Each row was made from one walk, in order. Every step used is in the known rows, and no mark comes twice. Write each row's walk.
Known rows
gufo lisu leve rafedad virod: [ -1.2   1.3  -8.8 -23.7   3.2 -30.7 -29.2 -28.4  17.0  -3.1 -12.1 -41.1
 -21.8 -15.9  16.5  15.8 -32.1  23.2 -28.2  28.8  24.0  -4.9]
pokep virod fumut: [ 21.0  -1.1  -2.5   8.7 -37.0 -13.4   4.4  22.2  -2.7  24.0   9.1  13.0
 -36.5   0.5   7.5  -1.6  35.5   9.7  22.9   3.0 -14.4  -5.5]
zino pokep: [  7.8  21.5  12.9  -7.6   5.0  -4.5  -4.4  -9.8   1.7   4.6  -8.7   6.3
  -7.6   6.9  -5.9  10.1 -13.8  11.7   5.0   3.1   0.7  -2.5]
lisu gufo sogo: [-13.6   1.8   9.6  -1.4  29.7  -5.1  -5.7 -15.0 -22.4  21.9  -5.1  -7.6
 -16.1   2.2  -1.1   7.6  22.2   8.2   3.3   7.0   5.0  -0.9]
sogo zino pokep virod rafedad leve lisu: [ 14.6  -8.4   1.1 -35.7  -4.1 -42.6 -15.1  -8.8   4.4 -27.3 -20.6 -22.0
 -24.2   7.0   5.4   4.3 -32.2  39.6 -36.4  22.4  19.0 -22.8]
gufo lisu leve rafedad: [ -4.3 -17.3 -13.2 -28.3   5.5 -15.7 -16.1 -32.4  -1.3 -10.1 -11.8 -55.1
   4.7 -10.2  10.3   8.8 -22.7  22.9 -26.6  28.0  32.2   5.7]
gufo lisu leve rafedad virod fumut nadaba: [  2.9  -5.3 -27.2 -22.3 -19.6 -41.3 -28.0  -5.6  32.4  13.6  -2.0 -44.5
 -44.2  -4.4  24.1   2.5  12.8  39.2  -6.5  35.6  19.2   6.7]
sogo zino pokep virod rafedad leve: [ 10.1  -5.3  15.6 -35.0  -6.0 -36.0  -6.8  -9.8  -2.8 -15.0 -19.1 -13.5
 -35.6  11.3  -1.3  12.8 -19.9  17.2 -23.4  12.3   4.0 -24.4]
fumut virod: [ -6.6  -3.6   5.5   5.6  -1.8  -5.4  -6.1  14.2  -2.4  10.8   5.1   3.9
 -11.9  -5.4   3.1   9.8  28.6   4.7   7.7 -12.7  -7.1  -8.9]
sogo gufo: [ -4.0  -2.5  12.3  -3.2   8.6 -10.4   9.4  -3.9  -7.7 -10.4   7.3 -11.8
  -5.8   2.6   4.5 -12.7   5.6  -5.2   7.7  -8.5  -7.0  -2.4]
sogo gufo lisu leve rafedad virod fumut: [  4.4  -0.6   4.2 -18.6 -10.9 -46.3 -12.7 -17.0  10.0   2.6   7.8 -54.3
 -38.0  -4.7  24.8   2.8  -1.3  24.1  -7.5  18.4   8.4  -2.9]
leve lisu gufo sogo: [ -8.2   0.7  -2.8  -2.1  34.0 -11.5 -13.2 -11.8 -16.2   8.1  -5.2 -19.6
  -7.1  -1.5   5.8  -1.5   9.6  30.2 -11.2  16.1  18.7  -1.0]
lisu leve rafedad: [ -3.4 -13.8 -10.3 -24.8 -13.8 -18.9 -18.1 -22.6  -8.5 -17.1 -11.0 -37.2
   7.2 -16.5  -3.8  -1.1 -25.2   8.9 -27.6  16.3  27.1   1.8]
virod rafedad leve lisu: [  0.8 -24.5  -2.3 -20.6   9.4 -23.2 -12.3 -12.0   4.4 -27.3   0.1 -25.0
   4.3   6.8   8.3  10.1 -27.2  32.1 -42.5  21.1  25.7  -8.3]
nadaba fumut virod rafedad: [ -8.0 -25.4   8.6   1.6 -22.9 -15.7   5.8  17.9  -0.2  25.2  12.7 -21.8
 -25.7   8.1   1.3  20.4  52.5   6.3  -5.5 -12.3  -7.1   6.7]
zino sogo gufo lisu: [ -5.2   5.4  11.9  -5.6  35.5   9.9   1.2 -32.4 -14.0  -1.9   6.1  -7.7
  -7.6  16.1  10.6   5.7   3.1  22.7  11.1  -1.9  -8.2  -6.0]
leve lisu: [  3.9  -2.0 -14.0  -0.8   2.2  -5.0  -7.4   1.6   4.6 -13.1  -0.4  -9.4
  12.7  -2.7   8.1  -8.8 -11.2  21.1 -14.0   6.6  13.7  -1.0]
leve lisu gufo: [-10.0  -4.5  -7.0  -7.5  19.5 -21.4  -4.6  -1.5  -3.6  -1.3   0.7 -23.0
   2.0  -9.1   6.0 -18.1  -9.1  20.2 -11.6   9.7  22.6  12.4]
gufo sogo zino pokep virod: [ 16.8  20.0   6.2 -10.8   0.2  -7.6 -10.8  -7.8 -15.1   8.2 -25.0   7.6
 -34.7   8.8  -4.0   9.5  13.2  16.9   6.2   5.9 -10.6 -27.7]
nadaba fumut virod rafedad leve: [ -5.4 -21.4  12.7  -6.0 -11.5 -30.6  -2.1  12.2   0.8   7.9  15.0 -21.4
 -21.8  16.2   5.8  28.7  29.1  21.0 -27.7   0.3  -0.1   1.9]
nadaba fumut virod rafedad leve lisu gufo: [-16.4 -25.5   5.6 -14.4   8.5 -55.0  -5.9  10.9  -2.1   5.3  15.7 -46.3
 -19.7   5.9  11.8   9.2  19.8  40.6 -39.0  10.6  22.8  15.4]
leve rafedad virod fumut nadaba: [  6.6  -4.5 -22.6  -9.7 -29.5 -29.6 -23.5  19.0  29.2  17.0   4.3 -15.4
 -45.3  -4.3  15.6  -3.3  20.0  20.0   3.9  16.5   3.8   1.7]

Write each row's walk
[ -1.3   4.5 -13.6 -24.4  -3.2 -34.8 -28.8 -29.7   9.1   2.8   6.3 -33.6
 -48.6   5.4  20.6  -2.4  13.4  48.7   3.5  21.6   5.8  -1.9] | zino sogo gufo lisu leve rafedad virod fumut nadaba
[ -1.0  -8.9 -15.0 -26.2  -9.2 -51.1 -18.5  -9.0  24.2   3.1   6.7 -55.5
 -48.0  -1.2  29.0 -11.3  17.6  34.7   0.3  26.7  11.8   3.7] | sogo gufo lisu leve rafedad virod fumut nadaba
[ 16.5  -4.5   5.4 -29.6   8.5 -31.4 -23.1 -20.3 -10.7 -17.6 -25.1 -16.4
 -30.0  15.5   5.2  20.9 -14.1  47.4 -35.7  27.6  14.6 -35.8] | gufo sogo zino pokep virod rafedad leve lisu
[-11.1  20.8  13.8 -17.8  31.1 -16.7  -7.8 -19.1 -17.1  13.5 -22.3 -20.1
 -18.9  10.6  -7.4   1.3   6.1  10.6   1.0   3.1   3.5  -8.2] | lisu gufo sogo zino pokep
[ -2.8   1.1  -4.6  -4.1   9.3   2.5  -4.9  -5.5  -9.9  -2.1 -15.9 -11.3
  -2.5  10.6  -1.3  -1.1  16.5   0.0  -7.2  -2.1  -5.8 -16.6] | gufo sogo zino
[  5.3  -3.0 -25.2 -18.5 -37.6 -43.9 -28.6   4.2  24.8   6.0   0.7 -26.9
 -41.0 -10.5  10.4  -8.3  10.7  26.7  -9.0  23.9  14.2   4.2] | lisu leve rafedad virod fumut nadaba
[-12.2  -3.3 -11.6 -10.7  28.4 -18.3 -10.0  -7.1 -12.1  -4.6 -14.2 -36.5
  -1.2   0.7   6.1 -17.8   6.9  19.9 -16.6   8.2  16.5  -4.0] | leve lisu gufo sogo zino
[ 19.7  -4.3   9.1 -26.7  -0.8 -34.8 -17.6 -13.5  -0.2 -15.0 -11.2  -4.6
 -27.5   5.9   6.1  21.4 -30.6  48.1 -31.8  28.9  21.4 -20.2] | zino pokep virod rafedad leve lisu
[-24.5 -28.8   4.1 -24.9  32.5 -41.6 -19.3  -6.6 -16.6  -5.7  -7.4 -46.6
 -17.5   5.7  10.2  10.0  22.4  35.1 -39.6   9.7  20.2 -22.7] | fumut virod rafedad leve lisu gufo sogo zino
[-17.2  -6.6  16.7 -33.6  38.7 -46.8 -23.4 -15.7 -14.4  -0.7 -17.1 -39.5
 -26.0  12.9   3.6  18.9   7.5  47.6 -34.6  12.8  22.9 -24.2] | fumut virod rafedad leve lisu gufo sogo zino pokep
[-12.1 -29.2  14.6  -5.2  -8.3  -7.5  -2.1   7.2  -4.3  15.1   2.8 -12.6
 -22.1  -3.5   1.0  19.5  37.1   2.4   2.8 -11.1  -1.5 -13.2] | fumut virod rafedad
[ 11.4   3.6  -3.0  -3.6 -31.3 -25.7 -18.3  11.3  16.7  18.2   5.9 -12.2
 -31.6  -7.4  10.5   9.2  -0.8   8.5  -2.8   9.6  -0.3  -5.1] | leve rafedad virod fumut
[  2.5   3.0  -2.9 -11.2  -8.5 -18.7 -25.2  -2.0  14.0  -1.6  -6.4 -13.4
 -22.0 -16.9   7.5  11.2 -24.0   4.2 -17.4   9.5   7.5  -9.0] | leve rafedad virod
[ -8.1  -7.1   1.1 -30.7  21.0  -8.4 -16.8 -54.2 -22.3 -19.8  -5.3 -43.0
  -1.3  -0.5   7.0   4.6 -21.0  33.5 -15.9  14.3  19.6  -3.9] | zino sogo gufo lisu leve rafedad
[ -5.8   9.6   5.0 -25.1  18.1 -24.9 -30.0 -52.2  -5.6 -15.6  -4.1 -31.0
 -25.4  -6.3  12.5  11.5 -28.7  33.7 -16.2  14.8  10.5 -14.1] | zino sogo gufo lisu leve rafedad virod
[ -7.2   8.0   9.5 -15.3  27.3  -4.5  -5.1 -48.7 -19.3 -13.5   2.0 -16.5
  -6.1  11.3   5.0   2.5  -5.2  28.9  -0.4   4.0   2.7  -6.3] | zino sogo gufo lisu leve
[-11.5  -0.1 -10.9 -19.2  40.7 -36.8 -17.9 -15.0 -12.7 -20.8 -11.4 -35.1
   5.3   9.6   8.8  -9.3 -15.8  33.8 -40.9  18.5  22.6  -8.4] | rafedad leve lisu gufo sogo zino
[ -1.9   0.6  -1.7  12.8 -17.4 -13.9   1.9  24.1   1.6  21.0  14.0  -6.6
 -14.5   4.9   5.0   9.2  43.9  10.7   0.3 -13.9 -12.8   9.9] | nadaba fumut virod
[  6.2  20.1   2.9 -25.8  31.2 -45.4 -24.7 -17.0 -15.2 -11.1 -23.3 -15.7
 -29.2   8.0   6.2   1.5 -19.4  49.7 -28.4  27.0  16.7 -21.0] | rafedad leve lisu gufo sogo zino pokep virod
[ 11.6 -27.5  -3.2 -19.5  -6.0 -29.2 -12.6  -5.3  -1.7 -20.5  -1.5 -13.8
 -21.6  -1.3  11.7  11.0 -15.4  36.9 -34.6  26.3  19.4 -16.6] | pokep virod rafedad leve lisu
[  1.3  -9.5  10.1 -28.2  14.8 -32.0 -13.0 -16.7 -20.9  11.0 -26.4 -31.3
 -44.6   1.9  -0.2   2.3  11.9  33.9 -11.7  16.2  16.5 -19.6] | leve lisu gufo sogo zino pokep virod rafedad
[-21.9 -28.9   9.7 -22.4  23.1 -45.3 -13.5  -1.5  -6.6  -3.6   7.1 -35.3
 -17.2  -3.8  10.2  11.2   5.3  35.2 -30.6  11.0  27.2  -4.2] | fumut virod rafedad leve lisu gufo
[ -0.1 -10.4   8.4 -43.2  13.9 -59.2 -11.3 -12.2  -6.7 -16.8 -19.5 -37.9
 -33.4   1.6   5.2  -4.1 -28.3  37.9 -33.7  22.7  26.5 -10.4] | sogo zino pokep virod rafedad leve lisu gufo
[ -4.3 -21.2  10.8 -19.9   7.2 -18.3  -3.8 -12.2  -1.5 -14.3   2.3 -15.0
  -7.2   9.4   0.8  19.5 -14.6  11.9 -29.3  14.4  11.4  -7.9] | virod rafedad leve
[ -3.9  -4.4  24.6 -36.8  22.4 -42.7 -12.7 -24.2 -24.9   4.5 -24.3 -22.4
 -53.1  13.7  -3.2  19.5   1.3  27.0 -20.5  20.3   9.4 -23.7] | lisu gufo sogo zino pokep virod rafedad leve
[  9.2   5.7  -7.3 -11.7 -38.8 -39.2 -25.7  -5.3  12.3   4.4   1.9 -22.4
 -26.9 -13.2   5.3   2.9 -10.2  15.6 -15.8  15.3   9.5  -4.3] | lisu leve rafedad virod fumut
[ -8.9 -21.2   0.5 -31.2  15.7 -25.9  -6.7 -35.3 -10.3 -18.9  -5.6 -66.8
  -1.5  -8.1  16.0  -3.8 -15.9  18.2 -19.3  18.8  25.1   3.9] | sogo gufo lisu leve rafedad
[ -6.3 -27.0   1.7 -13.7   5.9 -29.9 -17.2   2.8   0.1 -15.0   4.9 -21.8
  -6.9   0.9  11.9  20.2   1.6  35.9 -34.9   8.8  18.6 -16.7] | fumut virod rafedad leve lisu
[-12.1 -22.6   7.8 -22.0  39.1 -29.8 -16.9 -27.0 -18.2  -4.3  -3.1 -35.8
 -12.0   8.3   6.6  17.8  -5.2  40.1 -39.7  28.7  30.9  -8.4] | virod rafedad leve lisu gufo sogo
